Known rows, with every way that one mark hangs from another
{k229 {k103 {k707 k289}} {k404 {k807 k124}}}: [-56 -48 -13 -22  10 -77  25 -12 -11  31  44 -63 -30 -31 -24 -31 -29 -68
  -6  25 -21 -11  21  11  14  18  -3 -60]
{k103 k707}: [-31  -5 -18  -8  30 -49  20  -8 -37  42  28  -4   7 -16 -46 -11 -40 -15
 -25  40 -16 -23  26 -17 -10   1  -5 -33]
{k289 {k333 {k367 k707}} k501}: [-11 -50  31   4 -10 -41  52  -6 -19  30  27  15  10  25 -50  -7 -37 -14
 -41  46   7  23  65 -18 -56 -14  26 -41]
{k333 {k367 {k229 k103}} k404}: [-11  16  -9  -5   8 -22  53   9 -30  47  23 -28 -14 -31 -51   7 -39   7
 -45  53   5  -6  66  14 -26 -29 -22 -17]
{k707 k103}: [-23  20 -44 -13  -5 -55  36  -1 -31  39  37  20 -10  18 -50 -11 -44 -24
 -41  52  -3 -28  56 -25 -20 -10  -8 -18]
{k289 k229}: [-36  33 -18 -10  -2 -55  39 -26 -28  23  37  10  -6  16 -51  -7 -47  -9
 -49  45  -2 -12  42 -23 -34   8 -14 -13]
{k229 {k404 {k807 k124}}}: [-49 -25 -25 -13 -11 -69  40 -22 -31  19  49 -10 -22 -30 -46 -10 -41 -51
 -29  61 -14 -22  39   4 -26  13  -3 -48]
{k404 {k807 k124}}: [-43  -1 -33  -8 -17 -55  40 -34 -38  18  54 -19 -21 -44 -47  -5 -56 -22
 -51  60   0 -25  39   7 -17  -9   6 -37]
{k333 {k367 {k229 k103} k707} {k404 k807}}: [-30  -2  12  -8  -4  -4  55   8 -29  34  43 -30 -30 -26 -41  -4 -40 -12
 -27  45 -12   5  59  17 -19 -35 -18 -33]
{k289 {k229 {k103 {k707 k367}} k404} k501}: [-52 -27   7 -37  19 -63  22  -4  -4  32   9 -28 -18  56 -37 -30 -17 -52
 -34  11  -9  14  45  -6 -22  33 -15 -43]
{k103 {k333 k367 k404} k707}: [-12 -18  17  23  45 -35   7  -5 -43  40  23 -41  16 -41 -51  -1 -34   0
 -38  46  -6  10  24   3   1  -1 -11 -34]
{k289 {k229 k103 k404} {k333 k367}}: [-28 -29  34   4  -2 -65  55 -14  -2  21  15 -20 -10  29 -48 -10 -40 -39
 -36  33  12  27  63 -17 -57  24  -6 -40]
{k124 k501}: [-22  25 -29 -25  -5 -37  36  -1 -33  37  24  23  -2 -17 -66   5 -62  -2
 -23  66   1 -42  39 -13 -43  -3   2 -21]
{k103 {k333 k367} {k707 {k404 k229}}}: [ -3 -26   5  12  30 -34  -2   3 -39  29   8 -48 -19 -19 -60  -6 -39 -34
 -44  33  -6  18  21  -5  13   9 -12 -35]
{k103 {k333 {k404 k807}} {k707 k367}}: [-37  -3   1  16  31 -36   0 -14 -46  19  22 -46  -3 -25 -36 -22 -35 -21
 -40  29  -1  10  11   9  19  -6 -10 -46]
{k103 {k707 {k404 k807}}}: [-24   3 -18  -5  19 -48  26 -10 -43  17  40 -10 -20  -2 -45 -14 -44 -31
 -20  31 -12 -18  24  -3   8   0 -21 -39]
{k103 k333}: [-29  -7 -26   2   6 -47  10 -11 -38  33  29 -10  10 -21 -56  -7 -38 -14
 -31  55 -12 -15  22 -23 -32  19   4 -31]
{k707 {k103 k333} k289}: [-21  15 -42   0  -6 -68  13  -2 -22  37  39 -11  -7  13 -38 -27 -33 -37
 -34  36  -3  -5  23 -24  10   0   2 -24]
{k333 {k404 k229 k807}}: [-39  13  -4   1 -16 -26  46 -18 -48   1  36 -14 -26 -18 -56  -4 -52  -5
 -49  54   5 -11  72  16  -7 -33 -20 -22]
{k333 k367 k404}: [ -7  20  -8   7  11 -37  53  -8 -41  36  28   0   4 -33 -53  14 -50  14
 -52  66   7  -4  64  -2 -27 -28 -10 -19]
{k367 k333 k707}: [-22 -42 -20 -12 -13 -26  40   8 -27  47  65  15   6   3 -40 -16 -28 -26
   1  51 -54 -20  26 -28 -36   7   8 -21]
{k103 {k333 k367}}: [-21  -3 -16   8  14 -40  18  -7 -37  39  18 -16   8 -32 -59   5 -47 -10
 -47  58  -4   6  28 -21 -35   9  14 -39]
{k333 k367}: [-20  18 -25  -4   8 -43  47  -7 -35  41  18   8   1 -25 -56  11 -57  -5
 -51  61   3  -2  49 -21 -37 -14  11 -33]
{k289 {k229 k103 k404} k501}: [-50 -26   3 -38  -5 -63  40  -6  -5  26  29  -9 -15  55 -51 -19 -21 -36
 -27  32 -12  -1  65 -10 -51  39 -17 -33]
{k103 {k707 {k289 {k333 k404}} k367}}: [-10   2   3  22  22 -65  30 -15 -25  30  14 -25   7  -2 -18 -31 -33 -23
 -39  19  18  15  22  -6  24 -31  -1 -29]
{k229 {k103 {k707 k367}} k404}: [-44 -34 -19 -27  32 -58  18   9 -17  49   0 -34 -13  -1 -32 -25 -25 -59
  -9  26 -23 -12  29 -19 -13  24  -8 -53]
{k707 k103 {k367 {k333 {k404 {k807 k124}}}}}: [-16   0 -45  -1 -25 -45  43  -6 -29  26  57 -22 -27   2 -29 -21 -38 -38
 -60  43   1  -5  50  19  13 -30  -6 -17]
{k707 k103 {k404 {k807 k124}}}: [ -8   9 -47  -8 -25 -65  39 -14 -35  14  62 -11 -48   6 -45 -14 -47 -47
 -50  49   4 -28  49   5   9 -10 -22 -20]
{k333 {k367 {k707 k289}} {k404 k229 k807}}: [-28   6  18   4 -16 -22  52  -9 -33  15  37 -23 -35 -24 -38  -8 -51 -21
 -44  44  -2  25  59   7  12 -52  -3 -31]

Rows
[-16  43 -19  10 -21 -83  41 -21  -3  18  20  -1 -23  64 -19 -39 -43 -49
 -68  11  37  30  40 -26  10 -23   1 -15]
{k707 k103 {k289 k229 k333} k367}
[-46 -15   9  -8   4 -23  32  -9 -39  10  30 -52 -30 -20 -48 -14 -44 -14
 -33  35  -5 -11  65  21   7 -24 -25 -32]
{k333 {k404 {k229 {k103 k707}} k807}}
[-39  -8   1  13  -8 -27  17 -17 -48   1  34 -34 -16 -25 -60  -9 -43 -10
 -45  53  -1   0  48  12  -6  -9 -15 -28]
{k103 {k333 {k404 k229 k807}}}
[-22 -56 -11 -21 -34 -11  41  16 -25  17  61 -26 -44  17 -42 -24 -33 -53
   2  31 -50 -10  43  -6 -11   5 -11 -27]
{k367 k333 {k707 {k404 {k229 k103} k807}}}
[-20  -3  27  27  17 -55  43 -20 -29  16  34 -27   2 -16 -31 -17 -46 -13
 -34  24  18  27  35  10  15 -35   2 -45]
{k103 {k707 {k289 {k333 k367 {k404 k807}}}}}
[-13   4 -22  10   1 -48  17  -1 -38  32  42  -9   0   7 -52 -14 -31 -13
 -39  54  -4 -18  49  -8  -8  -2 -22 -12]
{k707 {k103 {k333 k404}}}
[-10   9 -22  10 -20 -79  45  -9 -15  27  37  10  -6  32 -31 -29 -40 -34
 -38  33  18  -1  48 -24  -4 -23   6 -21]
{k707 k103 {k289 k333}}
[-33 -45 -33 -28 -10 -34  43  28 -11  51  42 -14 -12   9 -45 -19 -13 -47
   6  38 -42 -21  39   3 -43  27 -16 -29]
{k367 {k229 k103 k404} k333}
[-27 -13  25   2 -18 -64  47 -30 -16   7  35  13   6  61 -54 -17 -36  -7
 -57  33  24  16  65 -10 -53   7   0 -20]
{k289 k229 k333 k501}
[-26 -16  20  17   6 -19  27  -9 -42  22  45 -24  -5 -34 -49  -2 -42 -11
 -31  56 -15  15  35  -2 -19  -9  -2 -41]
{k103 {k333 {k367 k707} {k404 k807}}}
[-35 -56  10 -13 -30  -1  47   9 -28  19  65 -33 -26  -3 -40 -21 -30 -26
  -5  39 -45  -8  58  11 -14 -13 -12 -22]
{k367 {k333 {k404 {k229 k103} k807}} k707}
[-55 -42 -17 -10 -24 -37  12 -23 -28   8  34 -82 -43 -47 -54 -14 -49 -39
 -55  46  -3 -10  43  18  -6   6   6 -42]
{k404 {k229 {k103 k333}} {k807 k124}}
[  9  26 -64  -9 -19 -49  41  17 -19  40  33  -7 -29  18 -23 -29 -23 -49
 -31  18  -9   4   8  -4  21 -17 -11 -10]
{k707 k289 {k367 k229 k333} k404}
[ 15 -15  -9   8 -23 -68  42   4 -16  29  54  12 -24  47 -24 -37 -27 -54
 -11  28  -8  -5  36 -34   7 -13 -12 -14]
{k367 {k707 k103 {k289 k333} k404}}
[-27 -20   3  -8  13 -29  27  -1 -35  29  20 -47 -16 -19 -49 -11 -35  -5
 -34  40  -8 -20  64   8   2 -17 -27 -15]
{k333 {k404 {k229 {k103 k707}}}}
[-31 -10 -20   5  38 -46 -11  -7 -36  42   5 -34   7 -18 -39 -22 -33 -32
 -38  29  -9   3  -2 -19   4  13   6 -43]
{k103 k333 {k707 k367}}
[-38  -2 -40 -39  -9 -63  36  15  -1  47   2 -20 -28  29 -26 -34 -13 -58
 -32  16   1  10  38  -2  -7  -4   1 -40]
{k707 {k289 k501} {k367 {k229 k103 k404}}}
[-13 -36 -21 -13 -40 -19  41  19 -27  17  71   1 -50  45 -42 -28 -33 -63
 -12  31 -42  -7  49  -6   6  -9 -18 -18]
{k367 k333 {k707 k103 {k404 k229 k807}}}
[ -7 -38  -6  -7   8 -32  18  12 -25  42  26 -43 -16 -16 -48  -7 -34 -33
 -17  44 -27  -3  27 -28 -27  23  -1 -36]
{k229 {k103 {k333 {k367 {k707 k404}}}}}
[-19 -15   8  25 -33 -64  50 -35 -27  -2  48 -41 -22 -26 -34 -22 -46 -21
 -56  43  27   7  56  22  13 -40  -1 -21]
{k707 {k289 {k333 {k404 k229 {k807 k124}}}}}
[-55 -62 -15 -15  -6 -62  15 -13 -21  22  42 -63 -24 -36 -46 -19 -30 -60
 -16  50 -22 -14  28   6 -27  44  -1 -59]
{k229 {k103 k333} {k404 {k807 k124}}}
[ -4  21 -36  -9  27 -43  18   7 -35  44  11 -14 -25   3 -36 -22 -30 -39
 -38  21  -2 -12  12  -4  17 -11 -26 -23]
{k103 {k707 {k367 k229} k404}}
[-15  23 -65 -13 -19 -60  38  11 -13  44  35   2 -16  33 -19 -33 -33 -51
 -42  23  -5   6  28 -21  17 -22  12 -19]
{k707 k103 k289 {k367 k333}}
[-39 -33 -23 -18   6 -43  16  15 -19  46  21 -31 -14  -7 -51 -18 -15 -45
  -7  42 -25 -17  29  -6 -38  35 -18 -38]
{k367 {k229 {k103 k333} k404}}
[-20  -4 -24  -1   8 -46  19  16 -22  47  22  -5 -16  11 -54 -10 -28 -49
 -38  47  -5   7  40  -8 -22  10 -12 -35]
{k707 {k103 {k333 {k367 {k229 k404}}}}}
[-13  -9   6  19   7 -25  21  -7 -42  25  15 -36  -5 -36 -63   6 -44  -1
 -60  60   6  13  53   3 -15 -13  -8 -21]
{k103 {k333 k367 {k404 k229}}}
[-38 -10  14  -4  32 -43   9 -12 -18  35  19 -57  -8  -1 -48 -11 -40 -20
 -41  22  -7  16  22 -14 -17  28  -8 -35]
{k289 {k229 {k103 {k333 k367} k707}}}
[-18   0 -15   0 -17 -74  42 -15 -13  22   9   2   1  34 -27 -29 -35 -29
 -56  24  31  25  42 -17 -13 -24  28 -36]
{k707 {k289 k333 k501} k367}
[-12 -25 -23 -12 -27 -12  46  18 -30  30  76   8 -32  17 -39 -23 -23 -45
   4  33 -48 -13  21   4 -15  -2 -21 -20]
{k367 k229 k333 {k707 {k404 k807}}}
